Each row was made from one path, in order. Every step used is in the known rows, and no mark comes twice. Write each row's path.
Known rows:
vibo/legugag/sebi/fela: -.16 .04 .03 -.14 .12 -.27 -.18 -.13 -.39 -.05 -.14 -.17 -.21 -.15 .09
 .24 -.27 -.25 .51 -.26 -.21 .14 .20 .13 -.36 -.39 .04
fela/lekub: -.12 .08 .09 -.28 .09 .00 .07 .08 .06 -.07 -.01 -.20 .27 .16 -.04 .19
 .02 .05 -.19 -.09 .14 -.06 -.29 -.03 .12 -.16 .34
legugag/lekub/guvo: .11 .13 .01 .23 -.10 -.03 .09 .20 .40 .16 .09 .10 .00 -.11 -.18 -.16 .02
 -.04 -.03 .23 -.09 -.03 .27 .09 .10 .10 .03
legugag/lekub/soriva: .07 .05 .12 .08 -.01 .01 -.10 .18 .48 -.06 .11 .00 .06 .02 -.03 -.06
 -.09 .09 -.21 .00 -.04 .04 .00 -.06 .03 .22 -.04
vibo/legugag/lekub/guvo: .12 .06 -.13 .42 .06 -.40 .00 .12 .33 .17 -.06 .20 -.17 -.11 -.44 -.25
 -.14 -.02 -.08 .05 -.28 -.06 .44 .29 -.15 .12 -.01
lekub/fela/sebi/vibo/legugag: -.06 -.12 -.35 -.03 .16 -.33 .11 .08 -.21 .17 -.06 .09 .08 .22 -.08 -.04
 -.06 -.30 -.03 -.18 .03 -.04 .24 .10 -.07 .06 .04
legugag/lekub/fela/sebi/vibo: .07 -.16 -.16 -.04 -.11 .14 .04 .14 .02 .29 .12 .14 .27 .35 -.10 -.01
 .21 -.31 .16 .16 .03 .05 .07 -.19 .22 .14 .11
fela/lekub/soriva/sebi/guvo: .24 .21 -.12 .02 -.19 .16 -.05 -.27 .41 -.30 .07 .16 .04 -.01 -.14 .00
 .11 .33 -.31 .02 -.08 -.17 -.29 .03 .12 .29 .02
lekub/soriva/sebi: .11 -.02 .09 -.02 -.04 .11 .14 -.10 .40 -.24 -.01 -.01 -.07 -.23 .19
 -.09 -.21 .18 -.04 .04 .20 -.12 -.02 .14 .16 .25 -.20
soriva/sebi: .08 -.15 .09 -.15 .03 .11 .45 -.17 .04 -.07 -.12 -.09 .04 -.19 .12 -.14
 -.20 .02 .28 .22 .20 -.03 .04 .16 .25 -.10 -.07
lekub/guvo: -.07 .22 .00 .04 .05 -.11 .26 .19 .28 -.02 .04 -.02 -.03 -.21 .03 -.04
 -.08 -.02 -.13 .04 .07 -.07 .25 .21 .05 -.01 .00
sebi/guvo: .02 .20 -.26 -.22 .14 -.08 .45 .02 -.05 -.15 .03 .03 .09 -.06 -.05 -.08
 -.07 .02 -.24 .09 -.12 .12 .09 .03 .05 -.29 .01
fela/lekub/soriva: -.10 .18 .12 -.12 .03 .02 -.24 .14 .42 -.21 .09 -.15 .17 .11 .07 .25 .00
 .19 -.47 -.28 .14 -.14 -.34 -.03 .03 .17 .23
fela/sebi: -.10 -.07 -.12 -.26 .26 .06 .53 .10 -.06 .08 -.08 -.18 .23 .14 .04 -.20
 .04 -.21 .14 .15 .25 .15 .07 -.01 .27 .03 .24
fela/lekub/soriva/sebi: .12 .03 .19 -.02 -.15 .17 -.13 -.16 .45 -.22 .01 -.06 .06 -.03 .04 .08
 -.03 .27 -.16 -.04 .18 -.23 -.36 .07 .18 .32 .05
legugag/sebi: -.16 .07 .23 -.11 .15 .03 .21 -.01 -.15 -.07 -.07 -.23 .10 -.07 .26 .18
 -.04 -.20 .32 .08 .11 .14 .02 .01 .02 -.27 -.13
fela/sebi/vibo/legugag/lekub/soriva: .12 -.16 -.29 .43 .17 -.21 -.27 .16 .12 .23 .10 .27 -.01 .33 -.41 -.31
 .12 -.13 -.12 -.23 .06 .15 .15 -.10 -.14 .47 -.07
vibo/sebi/guvo: .06 .03 -.32 .03 .23 .13 .28 -.28 -.30 -.09 -.08 .04 .01 -.03 -.15 -.25
 -.20 -.06 -.21 .01 -.27 .10 .27 .06 -.14 -.20 -.24
legugag/lekub/fela/sebi/guvo: .17 .04 -.37 -.13 -.12 .11 .42 -.05 .19 .10 -.01 .20 .22 .24 -.21 -.15
 .21 -.16 .08 .47 -.36 .00 .17 -.07 .28 .13 .24
vibo/sebi/fela/lekub/soriva: -.08 .05 -.01 -.10 -.09 .27 -.74 -.20 .01 -.15 .07 -.17 -.05 .10 -.02
 .25 -.19 .05 -.24 -.50 -.21 -.09 -.12 -.08 -.30 .17 .13
legugag/sebi/vibo: -.10 .06 .16 .04 .10 .05 -.01 .09 -.37 .06 .10 -.08 .12 .04 .23 .24 .10
 -.33 .27 -.14 .28 .26 -.01 -.11 -.10 -.34 -.28
vibo/sebi/lekub: .01 -.12 -.07 -.05 .18 .26 -.14 -.10 -.45 .02 -.22 -.20 .07 -.12 .04
 -.17 -.08 .21 -.07 .06 -.32 .04 .11 -.19 -.13 -.25 -.08
soriva/sebi/lekub/guvo: .25 .13 -.02 .10 -.19 .21 .02 -.01 .14 .03 -.12 .05 -.11 -.47 .04 -.17
 .15 .38 .17 .41 -.15 -.19 .13 .04 .15 .02 -.06
vibo/lekub/soriva/sebi: .03 -.23 .35 .27 -.21 .00 .00 -.19 .22 -.10 -.03 .11 -.30 -.09 .03 -.13
 -.09 .28 -.19 .15 .07 -.23 -.26 .09 .07 .36 -.21
fela/sebi/guvo: .04 .10 -.41 -.19 .22 .06 .61 -.01 -.12 .00 -.04 .05 .19 .15 -.15 -.24
 .18 -.12 -.02 .23 -.02 .19 .12 -.04 .20 -.03 .17
legugag/lekub/soriva/sebi/vibo: .29 -.13 .08 .33 -.21 .20 -.23 -.02 .30 .05 .22 .25 -.03 -.01 -.10 -.14
 .01 .07 .07 .00 .22 .03 -.02 -.11 .07 .33 -.33
soriva/sebi/vibo/lekub/guvo: .08 -.17 .19 .58 -.32 -.02 -.02 -.10 -.08 .25 .12 .36 -.35 -.12 -.20
 -.15 .17 .03 -.02 .16 .13 -.17 .00 .11 -.01 .18 -.33

Write each row's path:
-.07 -.09 -.19 -.10 .23 .08 .32 .18 -.27 .20 .07 -.03 .24 .25 -.02 -.11
 .22 -.31 .08 -.07 .40 .25 .04 -.16 .15 -.03 .04 -> fela/sebi/vibo
-.18 -.33 .03 .22 .05 -.02 .19 .07 -.47 .35 .07 .14 .01 .38 -.18 -.17
 .33 -.20 -.07 .07 .24 .15 -.19 -.19 .05 .09 .05 -> fela/sebi/vibo/lekub
-.05 .23 .19 -.01 -.02 .19 -.44 .12 .03 -.19 -.06 -.21 .01 -.24 .37 .23
 .19 .27 .03 .04 -.17 .03 -.14 -.21 -.12 -.04 -.13 -> legugag/sebi/lekub/soriva
-.09 .11 .02 -.07 .00 -.22 -.31 -.04 -.24 -.09 -.30 -.16 -.05 -.23 .26
 .27 -.04 .11 .19 .11 -.50 -.16 .11 .04 -.24 -.32 -.03 -> vibo/legugag/sebi/lekub/fela
-.03 .17 .05 .22 .13 -.20 -.53 .02 -.07 -.19 -.19 -.14 -.16 -.24 .19 .12
 .01 .28 -.01 -.14 -.34 -.02 -.01 -.04 -.37 .00 -.18 -> vibo/legugag/sebi/lekub/soriva
-.15 .01 .07 .10 .30 -.35 .09 -.08 -.26 -.06 -.24 -.13 -.06 -.11 .04 .06
 -.21 -.20 .25 -.09 -.04 .11 .16 .20 -.24 -.25 -.14 -> vibo/legugag/sebi
.12 -.16 .02 -.03 -.01 .12 .23 -.08 -.20 .05 .05 .06 .03 -.06 .07 -.05
 -.07 -.07 .21 .00 .38 .06 .03 -.01 .16 -.14 -.25 -> soriva/sebi/vibo
-.09 -.02 -.13 -.38 .06 .04 .45 .07 .12 .01 -.10 -.13 .23 .10 .22 .02
 -.01 -.20 .08 .20 .03 -.10 .10 .07 .31 .06 .25 -> lekub/fela/sebi
-.07 .28 .05 .04 -.05 -.04 -.02 .14 .35 -.02 .06 -.04 .11 -.01 -.10 .11
 .12 .07 -.28 -.05 .06 -.17 -.08 .13 .07 .05 .25 -> fela/lekub/guvo
.00 .27 -.04 .39 .08 -.24 -.32 .03 -.16 .05 -.22 -.02 -.23 -.38 -.01 .03
 .15 .15 .19 .11 -.39 -.08 .28 .11 -.33 -.15 -.11 -> vibo/legugag/sebi/lekub/guvo
.05 -.15 -.07 .11 .20 -.37 .10 .02 .02 .11 -.12 .05 -.01 .07 -.31 -.24
 -.28 -.01 .03 .00 -.20 .07 .22 .14 -.10 -.10 .07 -> vibo/legugag/lekub
.00 .25 -.06 -.06 .10 .02 .30 -.10 -.21 -.13 .00 -.03 .05 -.09 .09 .13
 .09 -.14 .17 .17 -.14 .20 .08 .01 -.05 -.31 -.16 -> legugag/sebi/guvo
.24 .05 -.21 -.13 -.02 .09 .54 -.28 -.02 -.14 -.08 .11 -.03 -.17 -.05
 -.22 -.08 .10 .10 .31 -.04 .02 .09 .12 .19 -.17 -.14 -> soriva/sebi/guvo
.00 -.20 .29 .03 -.42 .09 -.29 -.23 .05 -.08 .06 .07 -.44 -.12 .08 .05
 -.13 .19 .08 .01 -.12 -.17 -.22 .05 -.08 .23 -.05 -> vibo/lekub/soriva/sebi/fela
.07 -.05 .08 -.41 -.26 .28 -.13 -.26 -.05 -.07 -.01 -.13 .01 -.03 .01
 .23 -.05 .06 .39 -.02 .03 -.08 -.24 -.01 .15 -.17 .37 -> soriva/sebi/fela/lekub
.11 .01 .06 -.29 -.23 .19 -.18 -.14 .26 -.22 .05 -.07 -.23 -.25 .24 .11
 -.26 .11 .23 -.11 .02 -.05 .01 .06 .05 .12 -.04 -> lekub/soriva/sebi/fela
-.23 -.17 .38 .32 -.09 -.05 -.15 -.02 -.53 .19 .09 .05 -.10 .19 .03 .17
 .22 -.23 .13 -.03 .14 .15 -.23 -.13 -.21 -.21 -.28 -> legugag/sebi/vibo/lekub
.16 -.22 -.14 .15 .15 -.26 .11 -.17 -.30 .07 -.06 .17 -.13 -.10 -.16
 -.18 -.27 -.06 .11 -.16 .20 .03 .19 .17 -.08 -.13 -.28 -> soriva/sebi/vibo/legugag
.09 -.28 -.31 .29 .25 -.23 .05 .08 -.25 .38 .00 .20 .11 .38 -.49 -.34
 .14 -.27 .19 -.05 .06 .26 .22 -.10 -.06 .10 .08 -> fela/sebi/vibo/legugag/lekub
.13 .15 .02 -.09 -.40 .23 -.27 -.18 .25 .02 .05 .02 -.15 -.21 -.09 .20
 .04 .06 .31 .02 -.04 -.24 -.03 .14 .08 .05 .29 -> soriva/sebi/fela/lekub/guvo
-.15 -.11 .23 .32 -.10 -.13 -.31 .19 -.05 .04 .23 .19 -.17 .19 .00 .06
 .06 .11 -.58 -.28 .15 -.01 -.26 -.10 -.19 .17 -.25 -> sebi/vibo/lekub/soriva
.01 -.02 .08 -.22 -.16 .01 .13 .10 .33 .02 -.01 -.01 .17 .03 .08 .12
 -.16 -.06 .01 .22 -.22 -.14 .08 .04 .17 -.09 .14 -> legugag/lekub/fela
-.01 .17 .02 -.16 .03 .08 -.30 .26 .18 -.21 -.02 -.15 .06 -.21 .23 .04
 .05 .45 -.37 -.02 -.11 -.05 -.16 -.21 -.02 -.01 .01 -> sebi/lekub/soriva
.07 -.08 .02 -.43 -.15 .17 .13 -.20 -.10 -.06 -.05 -.13 -.12 -.22 .16
 .05 -.25 -.04 .50 .08 .04 .01 .08 .07 .14 -.22 .09 -> soriva/sebi/fela
-.01 .09 -.13 -.13 .09 .19 -.13 .23 .10 -.05 -.07 -.13 .14 -.04 .13 -.13
 .30 .28 -.15 .13 -.07 .02 -.12 -.26 .12 .27 .20 -> fela/sebi/lekub/soriva
-.13 -.21 .06 .33 -.01 -.02 -.13 .16 -.10 .20 .17 .21 -.10 .37 -.12 -.11
 .33 -.09 -.36 -.13 .25 .04 -.23 -.19 -.04 .43 -.10 -> fela/sebi/vibo/lekub/soriva
-.06 -.05 -.19 -.24 .01 .06 .22 .15 -.11 .14 .07 .01 .21 .22 .15 .11 .13
 -.32 .04 -.01 .20 .01 .05 -.07 .20 .03 .08 -> lekub/fela/sebi/vibo
-.12 .24 .07 -.37 -.19 .10 -.58 .10 .29 -.21 .16 -.16 .04 .07 .11 .40
 -.07 .11 -.22 -.42 -.05 -.09 -.32 -.09 -.10 .04 .38 -> sebi/fela/lekub/soriva
-.07 -.07 -.17 .06 .32 -.41 .05 .13 -.33 .07 .01 .09 -.02 .07 -.13 -.04
 -.21 -.11 -.19 -.38 .15 .13 .16 .10 -.24 -.26 -.12 -> sebi/vibo/legugag
-.18 .18 .22 -.32 -.15 .20 -.41 -.09 -.22 -.04 .02 -.27 .10 .10 .16 .54
 .11 -.20 .47 -.16 -.05 .08 -.26 -.12 -.11 -.36 .34 -> legugag/sebi/fela/lekub
-.18 -.23 .20 .16 -.02 -.12 -.01 .14 -.40 .18 .13 .11 -.06 .21 -.07 .03
 .07 -.07 -.30 -.10 .18 .06 -.23 -.11 -.10 -.20 -.11 -> sebi/vibo/lekub
-.19 -.10 .29 .17 -.05 -.16 -.10 .09 .18 -.08 .05 .01 -.19 .04 .04 -.01
 -.08 .17 -.53 -.06 .02 -.14 -.23 .03 -.08 .22 -.08 -> vibo/lekub/soriva
